Each row comes from the steps of one walk. Every step used is in the known rows, and no mark comes twice. Write the walk behind each row, first mark first.
Known rows:
sifune-mevep: [  9  -5  11  -2   6   0  -4  -7  -1  10   2   4   6   2  -2  -4  12  -8
 -13  -3   2   3  16   8   1  -1  -6 -19  -1   5]
sifune-purok: [ 14  -4  14  -5  15  -1   5  10  -6  -5  -4  26  -1 -10   0   2   2  -8
   2  -4   9  14  15   6   3   0  -6 -22   5   5]
voba-tofed-puzi-mevep-sifune-purok: [ -2  17  30   6  36 -10  -1  16 -10  -5   3   3  12 -14   3 -18 -17 -12
 -26  -5  -1  11  22  31  16 -23  -5 -32  17  -9]
voba-tofed-puzi-mevep-sifune: [ -9  17  23  13  23 -14  -5  14  -3   0  12 -16  15  -7  -1 -17 -16 -11
 -31   0   0   7  13  32   9 -26  -6 -22  10  -9]
bote-bigosa-vokos-purok-sifune: [ -5   4   3  -7  11   3  -9  -5  10  -2  13   0   0  16   3   2   3 -22
  17  16  16  25  18   1 -13  13   6   3   0  16]
purok-sifune-mevep-puzi-tofed: [  4   8   3   5  13  -4 -11 -10  -3  -3  17  -5  39   1  -3  -8   0  -7
 -19  -3  11  -2  23   9  -1 -12   3 -11  -3  11]
vokos-bigosa-bote-tofed-puzi-mevep: [  7  -8  24  -4  22 -16 -11 -19  -5   2   9  35  10  -3   6   4 -12 -19
 -36   1  14  16  35  21   1   1   3 -10   1   3]
purok-vokos-bigosa-bote: [  2  -9  13   2  -9  -2  -5 -24  -5  -1   8  15   4  -6   4  18   2   3
   2  -4  16  23  34  15 -26   3   1   4  -7  10]
liro-mevep-puzi-tofed: [  1   6  -1   2   2 -10  -1   8 -11  -1   6   5  30   3   3  -7 -20   1
 -13  -5  22   9  16  13  11 -12  -5 -34   1  10]
bote-tofed-puzi-mevep-sifune: [  1  -2  25   1  35 -21  -7   4   1  -7   8   5  10  -4   2  -5 -15 -15
 -39   0  11  15  19  28   9 -16  -1 -14   0  -5]
vokos-bigosa: [  5  -6   8  -5  -3  -9  -4  -5   2   3  10   4   5  -5  -3  10  -4  -5
  -8   7   8   5  15  -1 -16   6  -1  -6  -2   5]
sifune-purok-vokos: [ 11  -1  14  -1   8  -1   2  -2 -18 -10  -5  23   0 -12   7   9  -2   5
   8  -8  18  22  28  14  -4  -4  -5 -14  -7   4]
liro-mevep-puzi-tofed-voba: [  4  11   4  -1   3 -12  -4   9 -13  -4  16  11  31  -4   6  -3 -15   5
 -17  -6  19   3  11  11  20  -7  -5 -31  -5  10]
purok-vokos: [  5  -4   5   7  -5  -6  -1  -4 -11  -4   4   0   1  -3   4   9  -1   5
   1  -5  15  17  21  15  -9  -6  -5  -4 -14   2]
liro-mevep-puzi-tofed-bote-bigosa: [  5   8  13   4   5 -13  -3   3   3 -13   5   7  25  13  10  -1  -8  -1
 -26   1  14  12  21   6  12  -5  -1 -27 -11   1]
tofed-mavig: [  4   0  22   5   3   0  -3   4   2  -2   5  -1   7   4  -3  -5  12 -17
   2  -2   3   5  11  14  -5  -5 -10 -19   7  -2]
puzi-mevep: [  6  -8  16   1  12 -16   3   2 -13   5   3   5   7  -3  -1  -6  -5  -7
 -19  -7  10  11  15  15   3 -12  -1  -8   1   5]
bigosa-vokos-purok-sifune-mevep-puzi: [ -9   9  -7 -14  20  13 -13 -18   3   3  16 -13  25  13   1 -12  11 -24
  10  -1  15  12  26  16  -6  11   6  -8   6  19]
purok-sifune: [  4  -3   7   7  11  -7  -4   6   2  -5  13  -3  13   5  -4  10   5 -15
   5   5   7  10   5  -7 -16  -7  -5   3  -6   8]
liro-mevep: [  1  -5   8  -1   5  -9   1   9  -7   7   1   7   7   9   2   6  -8  -5
   4   0  11  12   9   3   1  -5 -13 -26  -3  10]
mevep-puzi: [  5  -3 -10   3   7  -1  -1   6  -1  -9   8  -6  18  -3  -3  -9   5  -6
 -14  -6  14  11   6  14  -2  -3  -5 -18  -2   2]
liro-mevep-sifune-purok-vokos-bigosa: [ -7  -7  26 -13  12  -7  -2 -10  -9  -2   0  15  11  -7   8  22 -14   9
  10  -1  14  22  34  15 -18  -4  -3 -23  -3  11]
bote-bigosa-vokos-purok: [ -1   3   0  -9   3   4  -5  -3   7   4   5   7 -12   9   4  -8  -1 -15
   7  11  18  25  19  11   1  15   5 -11   3  11]
mevep-sifune-purok-vokos-bigosa: [ -1  -5  23  -9  11  -5  -2 -12  -3  -9   3  10   4 -16   5  16  -5   7
   3  -1  12  20  31  16 -22  -2   1  -6  -2   5]
bigosa-vokos: [  3   2   6   3   6   1   0   1   3   1   2   1   5   2  -5  -3  -5 -11
   3  -2  13  17  19  10  -3   2  -6 -12  11   8]
sifune-mevep-puzi: [  6  -3  -2  -4  13   4  -6  -7  -1   2   5  -4  20   3  -1 -14  14  -6
 -23  -9   6   1  17  19   3  -2  -4 -25  -3   4]
bigosa-bote-tofed-voba: [ 15  -3  15  -2   8  -6  -6  -2   7  -8  16  42  -3  -1   8  10  14  -8
 -10  -1  19  13   2   9   6  11  -1  -8   1   8]
sifune-mevep-puzi-tofed-mavig: [  4   8  18   4   7   3 -11 -12  -2  -1   9  -1  30   2  -2 -24   7 -10
 -23 -11   7  -9  28  26  12 -11  -2 -34  10   2]
voba-tofed-puzi-mevep: [  2  18  14  12  14 -14  -5   9 -17   4   7  -2  12  -4   1 -16 -16 -12
 -28   0   5   4  18  24  15 -17  -8 -24   4  -9]

Which walk is each row?
[  3  -6   7  -3 -10  -9  -6 -18  -9  -1   8   3   4  -5   3  17  -5   7
  -1   3  14  13  28   9 -21   2   1   3 -15   4]
purok-vokos-bigosa
[ -7   8   4  -6  10   4  -6  -3   7   1  15  -6   9  10   0   3   0 -24
  28   8  16  22  16   2 -12   7   6   6   6  18]
bigosa-vokos-purok-sifune
[  9  -9  13   3  10  -4  -2  -2   6  -5   4  37  -6   4   5   4   6 -12
  -9  -1  22  18   6  10  -3   4  -3 -13   6   9]
bigosa-bote-tofed
[  3  -1  -2   0  20   2 -11  -9  -2  -3  13 -13  32   9  -2  -4  17 -13
 -11  -3   5   1  12   7 -11  -4  -3 -12  -6   9]
purok-sifune-mevep-puzi
[  0  10  15  -6  11   1  -7  -7  21 -10  14  -4   5  20   7  11  10 -25
  17  13   8  27  23  -2 -14  14   9  12  -7   8]
tofed-bote-bigosa-vokos-purok-sifune
[  9  13   8  -1  11  -6 -15 -11  -4  -5  28   2  40  -4   2  -5   5  -2
 -21  -3   8  -7  17   8   5  -6   3  -7  -6  12]
purok-sifune-mevep-puzi-tofed-voba
[ 15   6  25  10  -3 -13  -1   3  12 -12   7  12   5   5   4   4  -2  -2
 -23   6   7  10  22  -1   4  -7   4  -4 -11  -4]
puzi-tofed-bote-bigosa
[ 11  -1  11   7  19  -1 -10   0   4  -6   7  32   4   1   3   2  -1 -21
 -18   2  14  22  20  17   4   1  -6 -18  -1   0]
bigosa-bote-tofed-puzi
[ -2  -9  34 -11  21 -15   0 -17 -14  -4   0  12   9 -19   8   9 -14   7
 -13  -8  11  19  40  26 -15 -11   9  -3   3   6]
puzi-mevep-sifune-purok-vokos-bigosa
[  1  -7  32   0  28 -13   4  -3 -17  -8  -4   8   7 -16   7   0  -6   5
 -11 -15  13  24  32  33  -4 -21   4  -7   3   5]
puzi-mevep-sifune-purok-vokos
[  2 -12  14  -2  -2   0  -4 -11   8   3   9  17   5  -3  -2  10   6  -8
  -2   1   9  14  19   5 -19   5   0  -3   5  10]
vokos-bigosa-bote
[  7   0  15   3  25 -15  -4   2 -13   3   5  -2  16  -6  -3  -8 -11 -16
 -32  -5   0  13  28  23  11 -16  -4 -13  -6  -4]
tofed-puzi-mevep
[  3   8  14  -8   5   3  -3  -5  19  -5   6   1  -6  13   9   2   8 -18
   7   8  10  25  26   8   1  17   7   0  -2   4]
tofed-bote-bigosa-vokos-purok
[  9  16  18  12  -5  -7  -2  11  13 -10   7   3  -6  12   9   0   9  -6
 -15  10   4   6   4   0   2   1  -6 -15  -5 -11]
voba-tofed-bote-bigosa
[ -2  -3  -6  -2  10  -4  -1   9  -9  -2   4   0  22   8   4  -4  -3  -5
  -7  -6  15  11   9  12   3  -4 -11 -35  -5   8]
liro-mevep-puzi
[  6  -3  13   1  16  -3 -10  -9   2   5  10  -5  19   7  -4   6  14 -16
  -3   1  -1   2  16  -2 -10  -6  -3  -4  -6  10]
purok-sifune-mevep
[  3  22   4  14   4  -4  -7  13  -4  -3  12  -4   6  -2  -1  -9 -10 -12
 -13   5   3   5  12  14   9  -9 -14 -29  -1 -10]
voba-tofed-puzi
[ 14  -1  18   5   4  -8  -1   5  14 -12   4   4  -1  10   4   7  13  -9
 -17   3   1  16  14   0  -5   2  -3  -4 -14  -6]
tofed-bote-bigosa
[  9  -4  24   5  28 -14  -7  -6  -7  -2   6  34   9   0   4  -2  -6 -22
 -33  -7  15  21  26  26  11  -8  -1 -14   2   2]
bigosa-bote-tofed-puzi-mevep
[  2  -3  22   0  17  -2   2   1  -4 -13  -1   8   1 -14   4   6  -1   7
   5  -8  10  24  21  22 -11 -13  -3 -11  -1   3]
mevep-sifune-purok-vokos
[  4  19  20  13  -4  -6   2  12   8 -10   9  -3   4   6   5   1   7  -8
  -3   2   4   3   3   2   0  -6  -6 -13   1  -7]
voba-tofed-bote
[ -2   3   8 -13  14   7 -14 -18   9   9  11   1   2  20   4  -3   9 -22
   9  12  10  16  28   4  -8  14   6  -5  -1  18]
bote-bigosa-vokos-purok-sifune-mevep
[ 10   4  18   4   7  -2  -2  -2  18 -10   2   4   0  13   2   3   8 -13
  -9   2   6  22  26   3  -3  10  -2  -6  -4  -1]
tofed-bote-bigosa-vokos
[  7 -11  22  -5   4   4  -2 -21  -9  -5   0  37   1 -14   7  19   4   2
   9  -7  17  26  43  16 -21   7   2  -5   1  11]
sifune-purok-vokos-bigosa-bote
[ -5  -9  24   3  21 -17   3   6   1   1   6 -10   9  -7  -2  -6  -4  -7
 -23  -5   5  12  10  23  -3 -21   1  -5   7   5]
puzi-mevep-sifune
[  7   6   3   2   5  -2  -6  -9  -4   2   8   0  26  -5  -2 -17  -3  -1
 -30  -9  12  -3  24  16  10  -8   1 -25   1   7]
sifune-mevep-puzi-tofed
[ -1  -9  30  -4  13   5  -2 -18   3  -7   3  22   5 -17   6  16   3   3
   6  -7  12  28  37  23 -26  -2   4  -6   7  11]
mevep-sifune-purok-vokos-bigosa-bote
[  1   2  31   0  39 -10  -3  -4 -18  -9  -2   3  16 -20   5  -2 -14  -2
 -21 -13   4  27  44  40   4 -24  -1 -13  -4  -2]
tofed-puzi-mevep-sifune-purok-vokos
